What can hang from each mark:
Z: D
F: A D X
M: D Q
W: A D Q
A: F W
D: M W X Z
X: D F
Q: W Z

Each row was made from one small tree. The marks that hang from a mark follow it in brackets, in alphabetical order. Every link used is in the known rows. Write each row's tree.
In the rows, zero is written as 128.
Known rows:
A{F{D} W{Q}}: [190  58  84 142 137 150 162 107  99 162 143 137 129 108  64 118 115 133
 164 145 162 135  93 100]
F{D{W} X}: [118 129  87 153 180 102 117 139 138  90 117 113 149 155 160  99 129 193
 169 137 158 133 100 145]
Z{D{W X}}: [122 138 136 150 157 113 143 140 133  86 141  88 106 117 123  96 106 162
 171 155 150 138  99 145]
F{A D{M W{Q} Z} X}: [ 77 138 124 175 164  83 105 138 164  82  65  97 157 176 252 135 100 169
 190 138 162 102 121 133]
A{F{D{M{Q} Z}} W}: [177  79  90 139 132 142 165 122 127 170 148 174 111 114 104  99 140 117
 189 161 195 137 126 109]
D{W{Q} X{F} Z}: [117 160 146 173 122 115 121 148 174 100 114 134 134 156 179  74  75 102
 112 172  96 140 111 143]
M{D{W{A} X} Q}: [147 136 124 113  80 186 149 136 144 187 171 126 112 107 128  69 151 174
 114 185 108  72 126 112]
D{M W X}: [120 131 156 165 146 127 118 124 157  68 184 148 120 132 159  44 119 146
 154 187 163  86 112 163]
X{D{M W} F}: [102 122 184 188 145  96 107 136 156  77 166 128 117 137 112  66 149 111
 116 187 133 142 175 155]
Q{Z{D{X}}}: [131 105 103 141 179  96 168 133 124 132 131  90  93  89 121 105 130 183
 144 148 158 182  78 119]
D{M W{A{F}} X Z}: [126 164 161 177 118 121 140 158 187  75 148 172 121 133 178  80 112  93
 166 190 146 102 106 168]
M{Q{W{A{F{D}}} Z}}: [170 102  91 110 135 128 177 146 137 188 178 133 115  80 120  81 155 184
  97 143 130 130  89 120]
X{F{A}}: [ 99  89  91 130 151 119 114  97 139 112 126  82 111 113 122  81 174 153
 108 153 130 162 129 124]
A{F{D{W X Z}}}: [144 135  96 151 156 106 139 137 148 103 124 163 130 141 138  89 111 128
 165 151 158 159  86 141]
A{F{D{M}} W}: [184  62  88 149 156 136 157 104 117 140 162 163 114 110  71  99 152 130
 189 158 196 135 107 118]
X{D F}: [112 106 132 157 146 103 122 134 123 111 144 102 105 122  81  81 170 134
  98 168 122 183 152 133]
A{F{X} W{D Q{Z}}}: [190  66  87 160 158 146 197 123  90 188 132 146 116 103  78 141  93 131
 160 153 118 135  78  81]
X{F}: [120  90 100 128 140 129 122 107 130 119 155 112 110 107  92  60 164 149
 101 161 135 168 127 135]
F{A{W} D{M{Q} X Z}}: [124 116  87 151 148 118 127 133 150 145  90 118 112 153 202 121 148 146
 189 152 172 110 119 106]
Q{W{A} Z{D{X{F}}}}: [166 135 121 163 183  72 183 159 165 127 145  96  98  92 118 115 156 168
 107 142 102 165  51 143]
W{A}: [129  93 103 109 109 163 134 123 116 119 165  88 111  77  92  82 167 176
 117 162 139 124  98 143]
Q{W{A{F{X}} D} Z}: [187 109 100 145 175 107 190 143 130 152 163 142 109  86 107 109 141 178
 106 147  88 135  37 131]
Q{W Z{D{M X}}}: [164 115 137 157 196  69 181 135 148 119 170 119  94  95 143  84 139 192
 139 151 157 145  62 142]
Z{D{M{Q} W{A} X}}: [109 148 169 155 118 132 147 164 150 106 157 100 103 106 142 108 114 143
 173 171 150  86 128 148]
Q{W{A} Z{D{M}}}: [161 106 145 147 168  88 180 140 150 125 175  98  98  69 125 101 155 192
 129 151 147 134  69 149]
D{X{F} Z}: [118 143  98 147 142 108 132 140 156 114 111 137 105 141 155  73 139 123
 121 167 126 180 104 137]

Which tree is each row?
[113 127 123 160 164 106 137 148 122  92 140  99 126 139 134  88 141 173
 152 162 144 142 133 139]	F{X{D{W}}}
[144 125 132 119  93 163 136 113 151 149 148 121 116 105 136  68 150 173
 131 184 130 116 115 132]	M{D{W{A} Z}}
[108 108  90 143 169 102 139 147 131 143 125 132 130 135 177 107 147 199
 164 143 185 125 121 122]	F{D{M{Q{Z}}} X}
[106  95 146 117 121 139 151 129 108 136 166  93  91  82 119  92 132 178
 171 162 193 117 147 127]	Z{D{M{Q}}}
[113 117 143 147 154 110 148 134 121  95 145 101  91 107 126 103 130 166
 183 163 182 128 105 141]	Z{D{M X}}
[141 147 123 111  86 170 149 133 149 193 151 146 109 125 169  52 129 168
 128 187 127 101 135 107]	M{D{W X Z} Q}
[185  86 127 162 120 161 175 123 102 164 142 177 105 116  97 118  80  94
 171 177 130 104  89 100]	A{F W{D{M X Z} Q}}
[121 142 161 170 127 137 121 143 168  66 178 136 122 122 152  68 131 135
 147 188 141  72 105 171]	D{M W{A} X}
[167 116 132 164 183  71 204 152 156 125 161 120 104  81 123 124 152 171
 150 145 149 143  65 144]	Q{W{A{F{X}}} Z{D{M}}}
[146  96 109 138 141 127 133 115 122 114 148 140 142 116 103  90 102 148
 146 145 156 135  97 132]	A{F{D{W{Q}}}}
[121 127 137 154 113 151 141 162 136 158 146 143  95 102 123 116 135 127
 100 178  76  93 100 125]	W{A D{M{Q{Z}} X{F}}}
[ 78 143 108 172 181  75 104 136 172  73  71 105 146 176 248 124 129 173
 201 141 175 117 122 142]	F{A D{M W Z} X}
[143 102 141 147 116 144 151 129 143 123 165 113 139  84 112  92  94 139
 110 163 116 116  95 135]	D{W{A{F} Q{Z}}}
[ 96 137 203 192 119  95 110 149 162  91 135 130 126 147 151  81 108  93
 113 187 122 143 178 148]	X{D{M W{Q} Z} F}
[136 105  86 130 129 142 163 138 123 120 148 116 119  91  91 111 163 151
 145 155 141 135  94 137]	W{A{F{X}}}
[162 130 136 154 143 100 172 154 146 107 168 140 115 111 128  91 164 151
 137 163 136 122  94 157]	Q{W{A{F{X{D{M Z}}}}}}
[144 116 127 114 108 156 133  99 143 150 152 130 115 112 142  50 140 182
 137 183 147 127 122 126]	M{D{W Z}}
[176  54 110 126 115 190 149 101  72 172 159 109 108  94  71  99 100 160
 136 165 117 101  93  97]	A{W{D Q}}
[131 138 145 155 109 152 127 147 144  94 153 102 137 120 137  88  93 143
 115 169  97  84  84 148]	D{W{A Q} X}
[121 119 148 131 103 147 122 121 139 111 143 114 136 117 169  57  72 151
 128 169 139 125 121 141]	D{W{Q} Z}
[149  97 118 103 107 168 157 109 137 215 182 128 110  84 131  49 145 200
 103 180 137 112 138  96]	M{D{W} Q{Z}}
[ 89  97 102 141 148 108 100 114 150 125 117 104 120 131 153  98 169 153
 124 146 149 135 146 121]	X{F{A D{M{Q}}}}
[175  87  89 149 149 161 147 116 104 154 148 133  93 118  71  96 137 133
 139 169 106 131  89 109]	A{W{D{X{F}}}}
[137 104 147 160 122 120 182 151 129 139 133 105 115  75 107 150 100 130
 135 155 130 125  78 120]	W{A{F} Q{Z{D{M X}}}}
[152 106  90 148 178  88 173 141 138 145 150 168 128 123 143 102 145 169
 160 140 177 136  98 124]	A{F{D{M{Q{W Z}}} X}}
[163 100 115 161 139 150 144 124 124 147 139 157  91 129 112  94 129 114
 157 182 125 125 104 118]	A{W{D{M X{F} Z}}}
[110 102 124 178 154 104 150 137 124 125  86  76 119 148 180 145 139 145
 185 161 154 121 146 101]	F{A{W{Q}} X{D{M Z}}}
[142 126 112 146 152 107 139 154 149 137 152 143 119 122 161  92 151 181
 130 151 149 104  84 137]	F{D{M{Q{W{A} Z}} X}}
[128  68 156 137 125 152 138 109  88 156 158 127 114  86 129  97  75 177
 109 170 119  97  89 109]	W{D{M} Q{Z}}
